Every row comes from one small tree of marks. The marks that hang from a mark follow it in brackets, in alphabetical order. Every link used is in the known rows. Which tree was each row made from?
Known rows:
E(P(Q)): [ 0.271 -2.646  2.224 -2.807  3.985  0.597  0.455  0.252  0.190 -0.545
  1.248  3.339 -2.857  0.893 -1.803  0.223 -0.122  3.840 -0.746  0.184
 -0.666  0.583 -0.033  0.946  3.269]
P(E Q(W(T))): [ 0.177 -2.117  2.349 -4.718  3.568  1.136  0.890 -1.742  0.266  0.485
  0.307  3.508  0.472  1.683 -3.781 -1.138 -0.296  4.454 -2.907 -0.445
 -1.144 -2.678  1.885 -2.166  1.167]
L(A(D W(T)) E): [-1.156 -6.265  0.737 -1.509  0.691  1.863 -4.141 -2.655  0.427 -0.358
  2.110  1.791 -0.320 -0.151 -1.962 -0.501 -1.241  2.486 -2.351 -0.862
 -0.324 -0.426 -2.107 -7.907  2.439]
R(A(L) Q(W(T))): [ 1.888 -2.713  1.638 -4.089  7.039 -0.110  0.972 -0.091  0.878  0.962
 -0.354  2.094  0.465  0.811 -1.693  1.149 -1.824  2.697 -4.110 -3.697
 -0.691 -4.033  2.445 -3.363  3.998]
R(A Q): [ 1.074 -4.994 -0.585 -1.999  6.191 -1.093  0.349 -1.267  0.998 -0.294
 -1.389  3.013 -0.280  0.497 -0.655  1.773 -1.692  0.592 -3.215 -2.101
 -1.443 -1.434  0.875 -1.475  5.517]
D(A(L(T) W) Q(R)): [ 2.292 -1.379  3.755  2.302  7.026 -0.277 -3.202 -0.562  3.130  3.163
  1.275  2.363  2.298  1.361 -1.902  2.712 -2.586  2.706  6.419  1.481
 -6.381 -3.047 -0.241 -2.921  0.562]
D(A): [ 0.801 -4.267  2.798 -0.066  4.301 -0.027 -1.258  0.042 -0.352  0.777
 -0.126  4.141  1.045  1.976 -0.595  0.841 -1.617  2.333  0.567 -1.452
 -4.022 -2.179  0.862  0.671  2.884]
R(A(D)): [ 0.394 -5.133  1.272 -0.545  2.101 -0.427 -0.881 -2.590 -0.201 -0.758
  1.032  4.430 -1.640  0.564 -0.900  0.028  0.061  0.580 -3.732 -1.350
 -0.998 -0.861  2.079 -1.616  4.325]
L(A(D) E(P(Q)) T): [ 0.830 -6.777  1.250 -1.291 -0.568  3.136 -3.322  1.111  2.412  0.522
  1.439  1.498 -3.584 -2.766  0.891  0.727 -3.063  1.938 -2.196  2.622
 -2.157  0.738 -1.494 -5.414  3.440]
D(A(L W(T)) Q(R)): [ 0.349  0.521  4.367  0.835  7.541 -1.120 -1.843 -3.099  0.869  1.835
  2.097  3.227  1.910  2.777 -3.202  2.557 -1.836  3.878  3.623 -1.770
 -4.254 -3.304 -1.093 -3.537 -0.903]
D(A Q(W)): [ 1.916 -3.085  3.234 -1.222  4.569 -2.334 -0.468  0.884  0.079  0.964
  0.246  4.100  0.181  3.677 -1.339  2.677 -1.755  4.118  4.194 -4.974
 -5.570 -2.414  1.664  0.853  0.526]
A(L): [ 1.330 -3.505  3.198 -2.172  5.335  0.894 -1.796  1.214 -0.821 -0.632
  0.863  2.829  0.844  0.858 -1.591 -0.801 -0.925  2.020 -0.812  0.100
 -0.315 -2.837  1.754 -0.944  3.679]
P(E Q(R(A) W(T))): [ 0.291  0.835  2.182 -2.501  3.164  0.440  3.733 -3.646  0.815  2.184
  1.365  2.439  0.992  1.500 -2.806 -0.059 -1.243  2.980 -3.692 -0.428
 -1.460 -2.483  1.588 -3.038  1.942]
Q(R(A(D L(T))) W): [ 3.292 -1.673  3.451  0.332  2.585  0.814 -0.443  1.230  1.725  2.404
  3.056  2.006  1.126 -0.076 -1.342  0.349 -0.652  0.962 -1.042  1.261
 -1.252 -3.211  3.498 -3.451  3.787]
A(D(Q) L(E)): [ 1.558 -5.114  3.230 -1.085  3.937  0.574 -3.533  0.512 -0.019 -3.401
  1.359  2.872 -1.725  0.089 -0.606  1.090 -1.209  1.397 -0.513 -1.700
 -0.963 -1.860  1.130 -5.165  0.853]
A(L(Q(R) T) W): [ 2.104 -0.674  0.910  0.396  4.981  2.094 -4.232 -0.171  4.233  3.000
  2.941  0.459  2.192  0.529 -2.929  1.123 -3.269  1.050  2.578  5.928
  0.758 -2.991 -1.104 -4.563  4.574]
W(Q(R(A(D L))) T): [-1.605 -0.388  3.015 -0.517  3.481 -0.569 -0.784 -4.530 -0.908 -0.626
  4.879  3.044  2.133 -0.099 -3.501  0.192 -3.079  0.880 -5.374 -1.285
  2.307 -4.282  1.300 -4.933  3.593]
W(Q(R(A(D))) T): [-2.993 -0.955  1.782 -0.453  1.980 -1.690 -0.511 -6.045 -0.724 -0.916
  4.435  3.910  1.971  0.858 -3.784  0.731 -3.145  0.797 -5.308 -1.791
  2.354 -3.235  0.550 -3.578  3.596]
E(P): [-0.480 -3.200  2.615 -2.000  3.850 -0.634 -0.224  0.298 -1.418 -0.897
  2.394  3.037 -1.184  1.563 -1.083  0.580 -1.190  2.914  0.245 -1.319
  0.098  0.834  0.953  1.024  4.769]
D(A(W)): [ 0.819 -4.306  2.342  0.421  4.889  0.351 -1.766 -0.845  0.531  1.421
  0.614  3.347  1.200  2.181 -2.048  0.204  0.439  3.474  3.399 -0.931
 -4.707 -0.749  0.138 -0.810  2.882]
A(D(Q(R W)) L(E)): [ 2.863 -1.126  4.309 -0.623  3.468 -0.204 -0.822  2.617 -0.100 -1.754
  3.945  1.637  0.313  1.380 -1.850  1.614 -0.170  2.427  1.816 -2.708
  0.016 -2.330  1.547 -5.311  0.224]
A(D L W(Q(R) T)): [-1.654 -0.100  3.272 -0.462  4.726 -0.152 -2.758 -3.584 -0.443 -1.093
  6.274  2.892  3.464  0.454 -6.360 -0.656 -0.158  2.936 -1.055 -0.122
  3.053 -3.159 -0.060 -5.828  2.345]
D(A(L(T) W(Q))): [ 0.706 -4.455  2.775  0.493  5.634  1.510 -4.255 -0.124  1.969  2.037
  1.671  1.812  3.652 -0.428 -2.663 -0.340 -3.562  3.265  3.914  1.812
 -4.557 -3.700  1.031 -2.901  3.944]
L(A T): [ 0.417 -6.397  0.513 -1.930  1.753  0.505 -3.687  0.305  1.294  2.307
 -0.309  2.293  1.088 -0.388 -0.290  0.267 -4.925  0.732 -0.718  2.045
 -2.527 -2.430 -0.451 -1.971  4.725]

Write each row's tree:
[ 0.195 -4.466  0.917 -0.865  4.694  1.321 -2.578 -2.017  2.251  1.378
  1.581  0.688  2.011 -1.138 -2.514 -1.179 -4.031  1.940  0.843  2.211
 -2.197 -2.859  1.672 -3.770  5.973] => R(A(L(T) W(Q)))
[-3.044 -2.022  0.751 -1.254  1.798  0.608 -2.061 -2.849 -0.130  0.147
  4.375 -0.321  4.202  0.230 -3.693  0.021 -5.463  2.667 -0.244 -0.694
  1.523 -2.058 -3.446 -7.595  3.587] => L(A(W(Q(R) T)) E)
[ 2.239 -4.686  0.890 -1.519  2.864  4.144 -5.305  1.796  3.820  0.482
 -0.132 -0.142  0.233 -0.822  0.628  0.968 -6.416  0.208 -1.084  5.109
  0.610 -4.146  0.033 -5.182  4.832] => A(L(E Q T))
[-1.379 -0.790  2.200 -0.185  4.477 -2.441 -2.770 -5.274  0.832 -1.043
  3.642  4.755  0.356  2.782 -5.242  2.118  0.819  2.697  0.950 -1.668
  0.204 -1.197 -1.263 -4.102 -0.464] => A(D(Q(R)) W(T))
[ 0.486 -7.360  0.744 -1.107  0.512  0.545 -4.920 -0.522  1.195  1.461
  1.145  3.650  0.089 -1.066 -0.750  0.232 -2.760  0.201 -2.002  1.741
 -2.033 -1.723  0.020 -3.402  4.054] => L(A(D) T)
[ 1.869  0.376  1.183 -0.113  5.392  1.115 -2.404 -0.337  2.155  1.702
  3.982  0.837  1.753  1.618 -3.429  0.878 -1.564  1.655  2.360  2.816
  2.020 -1.884 -1.262 -4.291  4.484] => A(L(Q(R)) W)
[ 1.132 -4.953 -1.117 -1.250  6.884 -0.668 -0.009 -2.091  1.960  0.270
 -0.744  2.291 -0.223  0.609 -1.937  1.142  0.194  1.666 -0.489 -1.568
 -2.114  0.052  0.198 -3.013  5.444] => R(A(W) Q)
[ 0.948 -1.871  1.652  0.374  2.431  0.412  1.823 -4.195  0.605  0.369
  2.214  3.956 -0.637 -0.495 -1.645 -0.057  1.052  0.397 -4.125  1.119
 -1.757 -0.224  1.188 -3.940  2.783] => P(E Q(R(A(D))))
[-0.022 -3.230  0.609 -1.853  1.874  1.526 -1.931  0.708  0.846 -1.092
  2.511  0.409 -2.203  1.166  0.506  1.963 -4.907  1.682 -0.379  0.434
  2.191  0.670 -0.956 -2.902  5.721] => L(E(P) Q)
[-0.029 -3.592  3.043 -1.685  4.882  1.197 -3.860 -2.621  0.013 -0.848
  2.768  3.693  0.082  0.690 -4.235 -1.185  1.892  3.298 -1.796  0.010
  0.505 -2.111  0.862 -4.833  1.865] => A(D L W(T))
[ 1.611 -1.892  2.858 -3.575  3.434  0.306  1.894  2.455  0.319  0.338
  2.039  2.644 -2.470  1.805 -2.489  0.076  0.755  5.238  0.803 -1.561
 -0.723  0.657  1.278  1.166  3.118] => E(P(Q(W)))
[ 0.643 -7.975 -0.084 -0.277  1.014  0.601 -6.042 -1.283  3.087  0.070
  0.962  1.650 -1.289 -0.960 -0.639  1.650 -3.150  1.406  2.467  0.646
 -3.914 -0.052 -1.727 -7.559  1.867] => L(A(D(Q) W) E T)
[ 0.555 -0.952  3.335  1.319  5.266 -2.707 -0.606 -1.360  0.118  0.816
  1.200  4.328  1.446  3.223 -1.353  3.587 -2.734  2.067  3.207 -2.621
 -4.222 -2.454 -0.408  0.103  0.427] => D(A Q(R))
[ 0.921 -6.519 -1.028 -1.120 -0.264  0.824 -6.375 -1.357  3.181  2.424
  1.681  3.045 -0.857 -0.878 -0.572  1.841 -5.209 -0.718 -2.361  3.018
 -0.205 -2.066 -1.305 -4.829  5.150] => L(A(D) Q T)
[ 2.897 -6.323  0.029 -0.032  6.620  1.259 -3.444 -1.186  3.823  0.872
  0.002  2.450 -0.473 -2.105 -1.320  0.896  0.619  0.661 -1.407  1.676
 -2.818 -1.315  1.671 -6.050  4.964] => R(A(D L(T) W) Q)
[ 0.698 -5.315 -1.669 -1.418  0.948  2.327 -3.959 -0.420  2.356  1.242
  1.576 -0.505 -0.331  0.253 -0.620  0.898 -4.850  1.228  1.091  1.301
  0.000  0.022 -3.355 -6.943  5.452] => L(A(W) E Q)
[ 1.449 -3.883  2.353 -2.343  3.010 -2.544 -1.685  0.042 -0.275 -1.528
  2.268  4.862 -1.287  2.717 -3.014  1.608  0.866  3.147  1.389 -4.351
 -1.319 -1.150  2.181 -1.088  0.922] => A(D(Q(W)))
[-3.044 -3.229  0.273 -2.197  3.772 -0.613 -0.868 -6.081  0.260 -0.209
  1.989  2.305  1.515  1.307 -4.180 -0.825 -3.428  3.024 -1.896 -1.522
 -0.100 -2.116  0.200 -2.951  4.647] => R(A(W(Q T)))
[ 4.127 -3.917  2.323 -0.574  2.480  3.943 -3.750  4.095  3.932  3.205
  0.076 -0.324  1.007  0.249  1.235  1.897 -6.140  2.165  1.916  2.195
 -3.144 -4.727  1.316 -4.585  3.737] => D(A(L(E Q(W) T)))
[-0.308 -5.085 -0.715 -1.525  5.768 -0.733 -1.803 -5.157  1.862 -0.458
  0.372  3.947 -1.153  0.412 -3.180  1.369  1.218  1.683 -4.152 -2.171
 -0.641 -0.604  0.144 -5.353  3.696] => R(A(D W(T)) Q)
[-1.284 -1.677  1.630  0.530  3.319 -1.172 -1.966 -2.486 -0.269 -1.428
  6.188  3.288  3.080  0.898 -5.841 -0.275  0.968  2.288  1.367 -0.436
  2.141 -0.697 -0.174 -3.719  3.656] => A(D W(Q(R)))
[ 1.006  1.381  3.498 -2.153  5.139 -2.013  1.510 -1.872  0.232  1.317
  2.068  2.111  0.519  2.681 -2.371  2.148 -3.237  2.840 -0.639 -3.621
 -1.247 -4.130  1.592 -2.666  0.881] => D(Q(R(A(L)) W(T)))
[ 2.321 -4.645  3.838  0.152  5.132  1.974 -3.607  1.558  1.610  2.561
 -0.860  2.986  1.696  0.096  0.146  0.554 -3.271  1.919  0.954  2.246
 -5.199 -4.458  1.909 -0.991  3.159] => D(A(L(T)))
[ 0.829 -5.628 -1.922 -1.325  1.623  1.447 -5.645 -1.290  4.235  3.892
  1.076  0.904  0.369 -0.046 -1.492  1.274 -5.460  0.965  1.724  3.870
 -1.425 -1.288 -2.656 -4.760  5.793] => L(A(W) Q T)
[-0.019  2.208  3.778 -3.269  3.421 -0.166  2.566  0.078  0.245  1.151
  3.611  2.631 -0.525  2.561 -3.992  1.045 -0.308  5.266 -0.978 -1.062
  1.467 -1.165 -0.104 -0.204  1.425] => E(P(Q(R W(T))))
[-1.104 -3.347  3.480 -0.531  5.059  2.613 -3.025 -1.662  0.219 -0.445
  2.078  0.784  3.157  0.327 -2.619 -0.412 -3.989  4.329  0.593 -1.244
 -2.172 -3.932 -0.145 -6.066  2.356] => D(A(L(E) W(Q T)))
[-0.220 -0.137  2.697 -0.403  6.041 -0.064 -1.158 -0.421 -0.450 -0.210
  5.154  1.190  4.275  0.632 -5.069 -0.866 -1.173  2.886  2.704  0.373
  1.463 -2.322  0.044 -3.485  4.201] => A(L W(Q(R)))
[-1.305 -0.354  1.239 -0.164  4.240 -0.442  0.526 -5.107  0.839  1.491
  1.925  2.135  1.368  2.262 -3.437  0.360 -1.136  2.277 -1.355 -0.138
 -0.197 -1.465 -0.656 -2.875  3.280] => Q(R(A(W(T))))
[-0.202 -3.214  1.837 -2.691  2.332 -2.614 -0.599 -4.112  0.273 -0.544
  1.338  4.919 -2.421  2.775 -2.466  2.004 -1.238  2.807 -2.467 -5.169
 -1.703 -2.207  2.181 -2.362  0.851] => R(A(D(Q(W(T)))))
[ 2.031 -2.639  2.830  1.267  3.200  1.075 -1.861 -0.968  1.739  1.515
  2.195  2.701  0.666 -1.045 -0.600  0.489 -1.525 -0.548 -2.627  3.003
 -1.158 -3.236  2.159 -3.662  4.060] => Q(R(A(D L(T))))
